Known rows, with every step that occurs
fizo > nazo > patab > susi > fomirev: [  2 -17   7  -1   1  -2  13   3   3  -2   2  -1 -32 -21  -2 -17 -11   5
  -9 -15   1  -4  -4   8  12  10  -4  -4  -5 -39 -27  -2   2  -1   5  -7
  15   3  -1]
vunuz > fodovib: [ -5  -5  -4  -7  -2  -5   0  -2   2  -6   4   5 -13   1  -8   1   4  -1
  -2  -4  -5   5  -3   3  -3   3  -2 -13   5 -11   6   4   2   2   6  -1
  -9   2  -4]
fizo > pesa > zila: [ -5  -7 -16   5  13  10  -2  -2   0  -6  13   4 -14  -1  -4  -4  -5  -2
   4   7   8  -4   7  -2   1  -4   6 -17   0   7  -3 -10   4   3  -4  -5
  -9  -1  -1]
kufil > vunuz > fodovib: [  4 -10  -4  -6   1  -4  -4  -5   2  -3   9   4 -18   4 -11   9  -4   0
   8  -9  -8   6  -2   4 -10  -1  -4 -13   5  -7   2   1   0  -3  11   1
   4  -3  -1]
fomirev > kopu > sotad: [  2  14   5 -10   2   5  19  -2   6  -3  -2  -1 -10  -5 -16  -6  -1   7
   7  -5  11   8  -5  -4 -12  -2   4  -5   1 -15  -6  -7  -4   0 -10  -6
  16   5  13]
susi > patab: [  5   0   6   3   2   4   1   1   2  -1  -8   3   7  -2   7  -2   3  -1
  -6   1  -6   0   1   3  -5  10   0   2   4  -2  -5  -1   2   0  -2 -14
  16  -1  -2]
desot > nazo: [  3 -10  12  -6  -2   4   0   2  -1 -11   9   1   2  -9  -3  -4  -3   1
  -1  -6  -4  -8  -6   6   7  -1   4  -1  -1 -15 -22  -1 -10   0  -2   3
   6  -2   2]
sotad > nazo > nozazo > bileluf: [ -1 -17  17   4   0   7  11   1  -8  -8  22   2  -7  -6  -4  -4  -2 -12
   0 -14 -22  10  -5  12   3  -8  -2  -6   8 -31 -29  15  -8   2   2   4
  16  -1  -4]
fodovib > moza > nazo > nozazo: [ -1 -18  22   8   1 -24  11   3  -9  11  -1   9   7   2   6  12  -8  -9
 -18  -4  -1  -1  -6   7  13   1   6  -2  -1  16 -22  14  -1  -3  -6  10
   3  -2  -4]
nozazo > bileluf > vunuz > fodovib > moza > nazo: [  3 -10  13 -12  -5 -11  29   1 -15   3   9   8 -11   4 -10  17   4 -11
 -12   4 -14   7  -7  -1   8   5  -4 -10   1 -28 -40  18   3  -1  15  18
  -9   2   4]
kopu > sotad: [  5  11  -5  -3  -1   8  11  -1   4   0   3  -3  -7  -3  -5  -5  -5   5
   3  -5   5   1   3  -3  -3  -2   3  -2  -4 -16   1  -3  -5   2  -2   5
   9   6   4]
pesa > fomirev > kopu > sotad: [ -5  16   0 -14   4   5  26  -2   2  -2  -1   0  -4  -3 -16 -17  -5   7
   1 -11  10   8  -4  -1  -7  -4   1  -7  -3 -47 -12 -10   2  -3 -13 -14
   4   1  12]
patab > susi > fomirev > nazo: [ -8  16  11  -6  -4  -4  19   1  -3  -4   5   1 -11 -14   4  -1  -7   8
   3  -5  -8  -9 -12   4   8  -5   2   5  -5 -35 -12  -6   7  -3  -4  -7
  17   7   1]
nazo > patab > susi > fomirev: [ -4 -12   2   0  -7 -11  17   2   2  -5 -10   2 -29 -14  -1  -2  -3   6
  -4 -12   3   3   0   1   4   6  -8  -3   2 -27 -11  -4   3   0   4  -5
  15   3   0]
sotad > nazo > desot: [ -1  -9  20  -4  -6   7   5   1  -4  -4   6  -2  -9 -16 -15  -4  -5   0
 -28 -10 -12  -6  -7  10   5  -4   4  -9  -4 -29 -23   5 -10  -1   2  -1
   0   3   6]
pesa > fomirev > nazo > nozazo > bileluf > vunuz > fodovib > moza: [ -6 -17  14  -9  -3  -9  27  -2 -19 -10  32   7   6   5 -19  11  -3 -18
 -28 -21 -20  19 -18  11   6   3  -5 -18   4 -79 -35  14   8  -8   3   1
   3  -1   4]
nozazo > bileluf > vunuz > nazo: [  6 -18   8  -6   1  10  13  -1 -12  -2  16  -3  -6   2  -3  -2   6  -8
  -2   6 -15   5  -7   0   1  -2  -6  -9  -2 -39 -40   6  -1  -3  14   9
  18   3   2]
nazo > vunuz > bileluf: [ -6 -22   2  -4  -7  -3   8   0  -3   0   5   3   4   4  -8   1   4  -6
  -6   3   8   7 -13   0  -3  -6  -5 -17   6 -42 -13  -3  -4   1   6   9
   9   0   0]
kopu > sotad > nazo > desot > sikon: [  2   6  18 -11  -9  11  18  -1  -3 -11  10  -6 -19 -28 -22  -4  -9   2
 -13 -10  -1  -9  -3   4   8  -3   1 -19 -11 -65 -24  -5 -25   2  -2   8
  17  12  12]
vunuz > gemif: [  3  -8  -8   0   1   6  -4  -2  -5   8   1   4  -3  10  10   3  -1   1
  -8   1   5  -9   4  -1 -13   4   5  -7   0  11  -3   6  -3   1  -1  -3
   3   0  -6]
fizo > pesa > fomirev > kopu: [-17   2 -13 -12  10   3  12  -3  -1 -10   4   5  -1   1 -10 -14   5   2
  -1   6   7   6 -11  -2  -8 -10  -4  -8   2 -30 -20 -14  11  -1  -7 -21
  -9  -5   4]
patab > susi > fomirev > nazo > vunuz > gemif: [ -6 -11   6  -6  -8  -3  14  -1  -6   5   7   2 -13  -1   7   4  -4   8
 -12  -3   6 -13 -21   2  -6  -4   6 -10  -2 -37 -11  -6  -2  -7  -3  -9
  25   5  -1]
nazo > nozazo > bileluf > vunuz > fodovib: [  0 -27   2  -6  -3  -3   4  -3 -10 -10  18   5 -18   6 -19  10  10 -15
  -4 -11 -15  22  -9   4  -5   1 -14 -21  12 -33  -4  15   1  -3  12  12
  11   0  -1]
fodovib > moza > nazo: [  1   0  17   0   0 -16  18   4  -6  12  -5   6   7   1   7   9  -7  -2
 -13   5  -1  -7  -2   0  13   3   8   4  -6  11 -29   8   1  -1  -1   8
  -9   0   1]
fomirev > nazo > patab > susi: [  9  -6  12  -6  -6  -3  10   0  -1 -11   9  -4 -17 -15  -4   2 -13   5
 -20 -16   6   3  -6   6   0   4   7   2   3 -29 -16   1  -5   2  -5  -5
  22   3   7]
vunuz > fodovib > moza: [ -7  -4   3  -2  -5 -13  13  -1   1   0   3  10  -4   5 -11  14   1  -4
 -15  -8  -3   6  -2   6  -1   9   1 -11   2 -10 -10   7   5   0   9   3
 -16   1   0]
patab > susi: [ -1   5   1  -2  -3  -1  10   0   2   2  -4   2 -12  -5  -2   7  -6   5
  -4  -4  10  -3   0  10   0  -3  -3   1  -1 -17   3   0   1   2   7   5
   5   0   2]
kopu > sotad > nazo: [  6   8   3  -5  -1  18  13   0   5  -4  11  -2  -8 -13  -7 -11 -10   3
   9 -11  -8   0  -2   3   5  -5   7  -3  -4 -24 -24   0 -15   3   1   1
   6   4   3]
moza > nazo > fomirev > kopu > sotad: [ -5   4  30 -16  -4  -6  25   1  -5   9   1   3 -20 -14 -13 -20  -3   5
   2   6   3   3 -18  -6  -3 -10   7   1  -2 -24 -27  -1  -3  -4 -14 -12
  16  10  10]
patab > susi > fomirev > kopu > sotad: [ -9  22   7 -12  -3  -2  37  -1   6  -1 -12   3 -27 -12 -14  -6  -3  14
  15  -9  10   3  -7   1  -7  -6  -2  -5  -3 -37  -7 -13   5  -2  -3  -7
  24   8  12]
desot > sikon: [ -3   4   3  -4  -2  -2   2  -2  -3  -8   2  -2  -4  -9  -2   4   0  -2
  13   5   6  -5   1  -2   6   2  -5  -6  -3 -22  -1  -7 -12   1  -4   5
   8   2   1]
susi > fomirev > nazo > moza: [ -8   4  12  -9  -3  -8  13   2  -8   3   8  -2 -12 -16   2  -4  -3   0
   0  -3 -19  -2 -17   4   4   4   7  15   2 -22 -18  -2   6  -7  -5  -2
  13   7   4]
nozazo > bileluf: [ -1   2   3  -1  -2   3  15   0  -7  -2   9  -2  -5   1   1   0   4  -3
   0   1  -9   5   4  -3  -4  -5  -5   0   3 -26 -12   6   4   4   3   6
   7   3   1]
fizo > pesa > fomirev > kopu > sotad > nazo > zila: [-12   7  -1 -18  15  15  20  -2  -2 -11  13   5 -15 -22 -22 -23 -14   5
  -1   0  -1  14 -10   9  -5  -9  13 -13   0 -45 -32 -14  -3   0 -10 -11
  -8  -3   9]

Rows
[ -3  -2  17  -6 -10  16  16   1   0   1  20   0 -17 -19 -13 -19  -8   0
   2  -7 -14   4 -12   5   4  -9   5   0  -2 -43 -32   0 -13  -3   0 -11
  10   8   3]
kopu > sotad > nazo > fomirev
[-10 -22  21  -4  -6  -2   5   0  -7   6  15   1 -11  -6   1 -17   0  -3
 -10   5 -12  -2 -13   7   3  -5   3  -5  -3 -31 -32   0   1  -6   4 -13
  12   7  -5]
vunuz > nazo > fomirev
[  5 -21   7   2  -1   3   5  -1 -12  -4  14   0  -3   4 -10  10   6 -14
  -3  -6 -10  17  -7   3  -1  -3 -12  -8   7 -24 -10  11  -1  -5   6  13
  20  -3   3]
nazo > nozazo > bileluf > vunuz
[  3 -16  15 -13  -5  -1   4   3  -5  -2   9   1 -12 -16  -7   1  -4  -2
  -7  -8  -6  -3 -10  16   3   3   7  11   5 -19 -25   2  -9  -2   4  14
   6  -3   7]
desot > nazo > moza
[  2 -10  -4 -12  -4   4  11  -3  -8  -8  14   2 -17   3 -17   9  11  -8
   1  -1 -13  15  -6  -2  -5   2 -12 -14   7 -40 -11   9   3   0  17  10
  -1   2   3]
nozazo > bileluf > vunuz > fodovib
[  5 -38  13   1   4  -1  -8  -2  -7   0  12   2   0   4  -5   0   0 -11
  -8  -5  -8   8 -13  10   7   2  -3 -16   1 -11 -22   6  -7 -10   7   4
  24  -2  -3]
bileluf > vunuz > nazo > nozazo
[  3 -29  13 -10   0 -10   9  -1 -16  -2  14   7 -20   4 -10   5   7 -14
  -5  -2 -16  13 -13   1   5  -2  -9 -18   8 -25 -17  21  -1  -1   8  16
   8   1  -4]
moza > nazo > nozazo > bileluf > vunuz > fodovib
[ -1 -10  11  -2  -3  -7   8   1  -3 -11   9  -4  -9 -14   2 -13  -4   2
  -7 -10 -15   3  -9  -9   6   7   5   1   1 -22 -24  -3   0  -4 -13 -17
  17   7   1]
susi > fomirev > nazo > patab
[  0  -6  20 -16  -7  -2  36   2   6 -18  -3   3 -36 -27 -21 -13  -7  14
   3 -23   9   5 -10   4   0   3   2  -8   2 -57 -38 -11 -11  -1  -7  -8
  35   6  16]
desot > nazo > patab > susi > fomirev > kopu > sotad
[ -2 -23  15 -11 -11 -22  47   2 -13  -1  -1  10 -39  -9 -11  15   1  -4
 -16  -9 -12  12  -7  -1  13  11 -12 -13   2 -57 -50  14   7  -1  20  13
   4   5   4]
nozazo > bileluf > vunuz > fodovib > moza > nazo > patab > susi > fomirev
[-11  -8  33  -9  -6   6  12   1  -2  -3  13   4 -15 -19 -19 -16  -1  -2
   3  -3 -12   9 -22   9  -3  -7   6   0   6 -27 -39  -1  -7  -6  -5 -25
   7   1   8]
sotad > nazo > fomirev > kopu
[-14  13  11  -8  -2 -10  26   0   3  -1 -15   6 -21 -10  -8   0   2   9
  12  -4   6   2 -10   5  -4  -3  -5  -2   1 -23  -8  -9  10  -4  -2 -12
  14   2   8]
patab > susi > fomirev > kopu
[  3  11  15 -10   2  16  21   0   7  -8   6   0 -12 -16 -18 -13  -7   5
  11 -13  -2   9  -8   4  -5  -4  10  -5   1 -23 -31  -4 -14   1  -7  -9
  14   2  13]
fomirev > kopu > sotad > nazo
[ -8   9  13 -12  -8 -10  24   2  -7   5   4   0 -24 -21   0   4  -9   5
  -3  -8  -8  -5 -16  14   4   0   3  16   1 -36 -14  -3   7  -5   2   4
  19   6   6]
patab > susi > fomirev > nazo > moza
[  2 -29  10  -7  -7  -1  31   0 -10  -6   7  -2 -35 -11  -4  -4   2  -2
  -7  -8 -12   9  -6   1   7   4 -13 -12   0 -68 -51   2   3  -3  18   3
  33   5   3]
nozazo > bileluf > vunuz > nazo > patab > susi > fomirev
[ -4  -5  12 -14  -1  11  28   0   5  -8   8  -1  -5 -12 -25 -23  -6   4
  -1 -17   8  12 -21   5  -1 -10   5 -16   0 -70 -32 -12 -14  -6  -9 -16
  10  -3  15]
pesa > fomirev > kopu > sotad > nazo > vunuz
[  2 -26  15  -6  -7  -1  -2   2   0 -11  10  -1   3  -7 -10  -2   1   0
  -9  -4   5  -2 -19   5   7  -4   4  -9   2 -30 -19  -6 -16  -4   0   5
  11  -4   6]
desot > nazo > vunuz
[  1   5  25 -13  -5  11  23   0   2  -8   2  -2 -19 -20 -31 -11  -6   7
 -20 -15  -2   3 -11   6  -7  -6   8 -15  -3 -44 -29  -2 -13  -1  -6  -7
  16   8  20]
fomirev > kopu > sotad > nazo > desot
[ -1  -6  15  -8  -2   7  28   1   7 -14   0   0 -28 -24 -18 -24  -4   6
  11 -20  -8  13  -8  -5   0   5   5  -9   3 -36 -44  -6 -12  -2  -9 -20
  22   6  11]
susi > fomirev > kopu > sotad > nazo > patab
[ -4  -5  13  -7  -2 -21  18   1  -5   7  -1  11  -6   3  -1   9  -3  -3
 -15   1  -6  -3  -4   3  10   6   5  -9  -1  -1 -23  12   3   1   6   7
 -18   3  -3]
vunuz > fodovib > moza > nazo
[ -3 -15  10  -1  -7   0  20   3   3  -9   0   3 -32 -24  -3  -9  -9   5
   0 -19 -10   3  -4   9  12   3  -3  -2   1 -36 -34   0  -7   0   7  -9
  13   1  -1]
sotad > nazo > patab > susi > fomirev
[ -6 -19  21  -1  -2 -25  26   1 -14   4  13  12 -12   5  -3  11   1 -13
 -20  -7 -14   8  -6   7   5   1  -2 -15   7 -22 -28  23   6   3   4  15
   1   3  -6]
vunuz > fodovib > moza > nazo > nozazo > bileluf
[  9  -3  16 -13  -4  10  30   0  10 -12   1  -1 -35 -26 -24 -10 -14   9
  -4 -25  11  13  -6  10  -7   0   6  -8   5 -42 -36  -2 -17   4  -2  -8
  28   1  16]
fomirev > kopu > sotad > nazo > patab > susi
[  2 -19  14  -5  -2 -12   3   3  -4   6  -3  -1  -1   0   2  -4   0   0
  -9  10   8  -4 -16  -6   9  -6   4  -5   0  -5 -10   0  -7  -3  -3   6
   4  -1   1]
moza > nazo > vunuz
[ 10 -33  12  -9  -5 -19  13   1  -6   0  -1   9 -16  -3 -14  12  -2  -8
 -23  -7  -3  12  -8  -3  12  18   1 -13   3  -8 -38  14  -6  -3  11   8
  -8  -1   5]
bileluf > vunuz > fodovib > moza > nazo > patab
[-13 -15  27  -9 -11 -23  20   2 -10  12   8  13 -15  -4  -6   2  -1  -6
 -19   4 -11   0 -14   4   9   1   4  -6   0 -19 -31  12   5  -4   5  -4
 -15   7  -4]
vunuz > fodovib > moza > nazo > fomirev
[ -7 -20  28 -13 -13 -14  32   1 -20   9  17  10 -20  -2 -15  10   6 -13
 -16   7 -20  10 -18   0   8  -2  -6  -8   3 -48 -48  17   6  -6  15   7
  -7   7   3]
nozazo > bileluf > vunuz > fodovib > moza > nazo > fomirev
[ -6 -11  21  -8  -4  -3  27   2   5 -12  -6   4 -34 -26 -15 -11  -6   7
   4 -20  -4  10 -10   8   2   4   0  -5   6 -35 -41  -4  -6  -1  -1 -19
  21  -1   9]
sotad > nazo > patab > susi > fomirev > kopu
[  5 -17  13 -15  -2   1  35  -1   3  -7  -5  -1 -40 -17 -21 -12  -3   8
   1 -15   7  13 -13   0  -2   6  -4 -16  -3 -57 -46 -10  -6  -8   6  -9
  43   8  15]
bileluf > vunuz > nazo > patab > susi > fomirev > kopu > sotad
[  2 -13  -6 -11  -2   1  -4  -3  -1  -6   4   4 -13   3 -17   7   7  -5
   1  -2  -5  11  -9   0   0   6  -7 -14   5 -13   1   4  -2  -4  13   4
  -7  -1   2]
bileluf > vunuz > fodovib
[ -5 -25  10  -2  -4 -10  19   1   0  -2  -3   1 -31 -13   4 -12  -4   6
 -10 -10  -2  -1  -3   5   8   6  -4  -9  -3 -39 -34  -3   2  -1   8  -8
  24   6  -5]
vunuz > nazo > patab > susi > fomirev
[ -6 -11  24  -7  -6 -10   7   3 -11  12   5   3 -12  -9   5 -12  -1  -2
  -6  11  -8  -6 -13  -2  10  -8   3   5  -2 -10 -22   6   1  -4  -5  -7
   0   6  -4]
moza > nazo > fomirev
[  8 -18   8   0   7   0  -3  -3  -2   4  11  -1  -6   2   3   0  -9   1
   4  -3  -9  -5  -2   5  -3  -4   3  -8  -4  -8 -28  -2  -4  -6   9  -1
  23  -2  -2]
kufil > vunuz > nazo
[  3 -14  12 -10  -3 -15  15   0  -8   6   0  10  -4   3 -10  17   0  -7
 -12   3  -5   3 -10   1  14   8   1 -11  -1  -3 -28  12  -1  -5  13  12
 -16   0   3]
bileluf > vunuz > fodovib > moza > nazo
